Each row comes from the steps of one walk. Every step used is in the known rows, and no mark comes twice. Write the walk behind each row, first mark first.
Known rows:
zovote, vanozup, zelo: [  2  -4  10  -9  -9   0  -5   0  -8   1   8   9 -35  -5 -20 -29  -2 -36
   7  42]
terab, zelo, ratad: [-23  -6  12 -21  20 -33 -27  -1   7  24  34  26  24 -10 -28 -40  16 -45
  15  20]
vanozup, zelo, terab, nazuk: [ 55  11  17  27 -14  -3 -11  29 -29  47 -22 -15 -40  -4 -42 -44  -3 -62
  36  10]
ratad, zelo, zovote, vanozup: [-52 -20  -9 -10  27   8   8 -38  32 -11 -26  14  13  -1 -29 -40  22 -19
  -5   4]
ratad, zelo, terab, nazuk, zovote: [  4  -1 -10  35 -26  10   4 -44  15  46 -33 -56 -31  -7 -58   0  23 -22
  39   5]
nazuk, ratad, vanozup, zovote: [-73  -5  23 -37  37   0   3 -39   5  51 -12  62  -5   1   0 -12   6   6
  62   3]
zelo, terab, nazuk: [ -6  29  26  10 -13 -17   6  -6 -16  47 -20 -23 -49  -9 -39 -56  15 -58
  40 -10]
zovote, vanozup, zelo, ratad: [ 26 -17 -15 -21   3 -33  -7   1   8   6  30   3  12  -6 -22 -40   3 -34
  19  49]
terab, nazuk, ratad: [-32  41  36 -23   8 -24 -18   3 -22  74  11 -12  -8 -10 -28 -27  20 -16
  43  40]
zelo, terab, nazuk, ratad, vanozup: [ -7  15  43  -7   4 -10   5 -25 -11  66 -23  -7 -15   5 -15 -10 -11 -31
  72  -3]
nazuk, zovote: [-73  32  17 -10 -17  -4 -13 -39   9  20  17 -23 -26 -25 -34   0  15  -8
  18  18]
ratad, zelo, terab: [-47 -18   6  20  -4  29  -1 -55   9  15 -34 -10 -21  -2 -44 -19  27 -40
  22 -16]
terab, zelo, zovote, vanozup: [-25  -9  22 -20  27 -13   0   4  15 -13   1  38  -6 -11 -14 -42  -7 -45
 -10   1]
zovote, vanozup: [-55  14  18 -26  -8 -17  16 -34   6  -1  13   0 -44  -9 -17 -40  15 -31
  14  22]
nazuk, zovote, vanozup, zelo, terab: [ 38 -13  -7  13 -38  11  17 -24  10  -4  -2 -40 -47 -18 -30  10 -25 -32
  24  15]
vanozup, zovote: [-73   9   5 -20  20  -5   6 -24   1  28 -10  47 -42 -12 -24 -57  31 -22
  33  -2]
nazuk, ratad, vanozup, zelo, terab: [  4 -16  38   1   5  24 -18 -16 -14  37 -17  14   6   4 -10  19 -33 -28
  51   3]
zelo, terab, nazuk, ratad, vanozup, zovote: [  3  -3  19 -10  22 -10  24 -23  -3  76 -40  31 -31   5 -12 -29  -3 -21
  91 -17]
terab, nazuk, zovote, vanozup: [ -2  30   3 -10 -28 -33  22 -21  14  30  13 -45 -55 -14 -32 -20  12 -16
  33  42]
nazuk, terab, zelo, zovote, vanozup: [-23   2  30 -12  28   9 -26   1   2 -38 -32  16 -18 -15 -11 -27 -30 -50
   1  -3]

Write each row's walk:
[-25  -7  31 -14  25  -8 -51 -22   3  -6 -13  29  19   0  -7  -4 -24 -46
  41   8]
nazuk, terab, zelo, ratad, vanozup
[ 30 -16 -22  26 -34   0  37 -54  29  27 -28 -62 -50  -3 -48   1  15 -23
  39  15]
ratad, zelo, terab, nazuk, zovote, vanozup
[ 81   0 -31  -5 -18 -51   0  12  15  38  32 -44   1 -12 -38 -21  -1 -17
  38  69]
terab, nazuk, zovote, vanozup, zelo, ratad
[-29  -3  26  -4  33   8 -37  10  -1   8 -24  51  29   1 -14 -24 -23 -31
   9  -2]
ratad, vanozup, zelo, zovote
[-28 -18  24 -21  26 -31 -23 -18  16  20  21  50  31   6 -12 -20  -2 -41
  30  12]
terab, zelo, ratad, vanozup
[-49 -14 -10 -35  40 -34   5 -39  26  31  -1  65  14   2 -10 -53  18 -16
  61  -5]
zelo, ratad, vanozup, zovote
[-25  11  17   0  28   6 -40  25 -10  10 -12  31  21 -16 -30 -45  -5 -34
  -7   8]
vanozup, zelo, zovote
[ 55   9  25  13  -5   1 -22  28 -34  70 -10 -23 -13  -7 -35 -18  -9 -39
  50  25]
vanozup, zelo, terab, nazuk, ratad
[ 77  -4   3  18 -22 -12  18  19 -16  27 -18 -25 -59  -1 -32 -49 -10 -61
  35  22]
zovote, vanozup, zelo, terab, nazuk
[-58  14  13 -29  23 -16  11 -19  17  -9  -5  14  -6 -14 -17 -57   4 -29
   1  -1]
zelo, zovote, vanozup
[ 49  -2  27  26  -8   0  -9  11 -20  44 -36   4 -32  11 -26 -29 -21 -58
  50   1]
ratad, vanozup, zelo, terab, nazuk
[ 55  12  -5   6 -31 -20   2  13  -1  32  13 -38 -47 -10 -34 -10  -8 -21
  27  62]
terab, nazuk, zovote, vanozup, zelo
[ 11  -1  -2  -3 -27   1  -1 -15   9   2  18 -23 -35 -16 -26  11 -11 -13
  12  49]
nazuk, zovote, vanozup, zelo
[ -5  -8  -2 -14  33 -10   5 -13  18  44 -21  -5  28   3 -30 -26  20  -3
  24  34]
terab, nazuk, ratad, zelo, zovote, vanozup
[-59   3  16 -32  20 -35 -13 -40  19  23  15  25  32   2 -13 -35  11 -26
  41   8]
zelo, ratad, vanozup
[-23   4  23 -12  20 -12 -55  -4  -6  -2   3   6  10 -16 -23 -23  -6 -51
  26  17]
nazuk, terab, zelo, ratad
[-45  18  48  -2   6  20 -51  -4 -23  -8 -20  10 -37 -15 -20 -10 -12 -54
  14   8]
nazuk, terab, zelo
[ 58  16   4  34 -33   0 -11  15 -13  47 -13 -47 -41 -16 -48  -6 -11 -40
  39  16]
vanozup, zelo, terab, nazuk, zovote
[-25  -1  33   0   4  12 -30  -5 -12  18 -10  38  -8   7 -14  -9 -13 -33
  24  21]
ratad, vanozup, zelo
[ 19  10  33  -7  41  -9 -36  35 -15  63 -20  33  45   5 -14 -11 -25 -15
  40  27]
terab, nazuk, ratad, vanozup, zelo, zovote
[  1  32  11  15 -30 -14   9 -22   0  47 -12 -54 -51 -20 -46 -20   7 -34
  45  -3]
zelo, terab, nazuk, zovote
[  0  -4   3  28  -8   8   4 -29  -1  45 -40 -24 -32   5 -52 -39  33 -46
  35  -4]
ratad, zelo, terab, nazuk
